Each row was made from one path, in order. Every step used is in the known rows, and no mark comes twice. Write each row's path.
Known rows:
H > M > T: [ -2  13  -1  11 -16  38  26   9  19 -26  -6  10  50 -16  19  13  -4   5
   1]
T > D: [  5  26 -14 -30   3  15   8  -2  14  11   5  -1 -57 -43  24   3  10 -22
  -1]
S > M: [-12   5  -6 -25  25 -26   1  11   9  13  14   5  15  -5 -15   2  18   8
 -12]
A > D > H > M: [ -8 -21  12  16   4 -18  18   3  -6 -34 -15   1  44  10  -7   7  12  23
   1]
D > H > M > T: [  0 -20  16  19 -10  23  22   2   3 -38  -1  -5  51  -6  18  16 -10   4
   3]
S > M > H > D > A: [ -8 -18  18  -6  10   2  21  -2 -39  13   0  -3 -49 -12  12 -10 -27  10
  -1]
H > D > M: [  9  52 -16 -19  15  -8   9  -5  20 -11  -1  16  -6  40 -18 -12  51  13
  -9]
C > A > D: [-12  20 -13 -18 -13  -2 -36  19   7  28   6  -1  64  18 -16  11   8 -16
  10]
A > D > H > M > S: [  1 -18  15  33   6 -21  18  -9  -2 -22 -18   0  19   2  -2  20 -26   6
   7]
M > T > D > H: [ 12 -36  24 -11   3  17  -4 -15 -17  -5  14 -28  -3 -27  25  13 -16 -29
   5]
A > D > M: [ -3  38 -11 -36  10 -14 -45  -4  12  36  -3   7  59  49 -31  -7  38  -9
   1]
D > A > C: [ -6 -39  -7  35 -14 -24 -22   3  -2  -2  -4  10  -8  37 -11  -8 -11   8
   5]
T > D > A > C: [ -2 -18  -6  25 -11  -6 -24   1  -1   4 -17   7 -36  12   3 -10 -16  -6
   8]
S > M > T > D: [  2  30   5 -33   9  45  -4   2   6  26  -4  -8   1 -53  24   9 -13 -29
   1]
T > D > M: [  4  61 -20 -40  14  -5 -23  -5  36  19  -4  10 -24  13   6 -11  39 -26
  -2]
H > D: [ 11  13  -9  -4   3  11  49  -3  -5 -26   9   6 -35  -9  -4   2  24  25
 -10]
H > D > A: [ -4   3   5  -7   5   3  28  -9 -18  -5  -4  15 -52  23  20  -4  -7   3
   3]
T > D > M > S: [ 11  47  -8 -12  13 -11 -15 -15  33  19 -10   8 -35   2   7   5  -3 -33
   4]
A > C: [  4 -32 -19  35 -17 -20 -13   8  10 -16   9   3   8  13 -29  -3  11  22
  -5]
D > A: [-14 -14   1 -15   0 -17  -2  -5  -4  15   9  13 -32  27  23  -2 -13 -18
   6]

Write each row's path:
[ -3 -26  13   1  -4   9  25  -7 -40   5   5  -4 -61 -10  19  -9 -27   6
   2] => M > H > D > A
[ -2 -41   7  42  -4 -10  -5   7 -31  -5 -12  -4 -22   6 -23 -16 -24  32
  -2] => S > M > H > D > A > C
[  6  -3   9  32   9 -16  31  -9  14 -33 -19   1 -34 -22  21  18 -25  -5
   5] => T > D > H > M > S
[ 14  40  -7   7  14 -12  11 -16  20  -5  -7  12 -22  26 -10   5   6  -2
  -1] => H > D > M > S
[ -4   2   9 -20   5  25  -5   7   3  18  13  -6  59 -17   1  14 -11  -9
  -3] => S > M > T
[ 12 -20   1   4  -8  19  44  -1 -31 -13  22 -16 -47 -51  -5  -4  -1  29
 -12] => M > H > D
[  5   4  -5 -24  -3   3 -23  -3  -2  31  16 -19 -38 -43   4 -16   3 -18
  -5] => T > D > M > H
[-12  -6   4  22  -2 -22   5  16   8 -38 -16   2  52  20  -3   8  11  14
   6] => C > A > D > H > M
[ 13  38   0 -14  -3  39   1  -7  12  -1   0   4  43  20  -1   2  17  -4
   0] => H > D > M > T
[ -8 -41   5 -12   6 -13  -4  11 -24  27  32 -24  -7 -59 -13  -5 -13   8
 -13] => S > M > H
[  0 -14   2 -20  -6  -3 -40  -2 -21  47  18 -22  29 -14 -25 -11   3  -5
  -3] => A > D > M > H
[  2 -16  -6 -15  -6 -13 -23   0  -3  24  29 -16  -9 -18 -12 -15   8  -3
  -8] => D > M > H
[ -1  41  -1 -23 -14  30 -53   7  19  34  -2  -1 106  39  -9   8   7 -32
  13] => C > A > D > M > T
[ -3  -5   1  42 -19  19 -12   6   5 -12 -37  11  -5   5  13  -6 -27  -1
  12] => H > M > T > D > A > C
[ -7 -22   3  23   5 -29  35   4  11 -56  -3   6   3   5   9   5  18  23
  -5] => D > H > M
[  2 -25  -4  43 -10  -8   3   1 -13 -20 -14  11 -22  32 -14 -11  -9  25
   2] => H > D > A > C
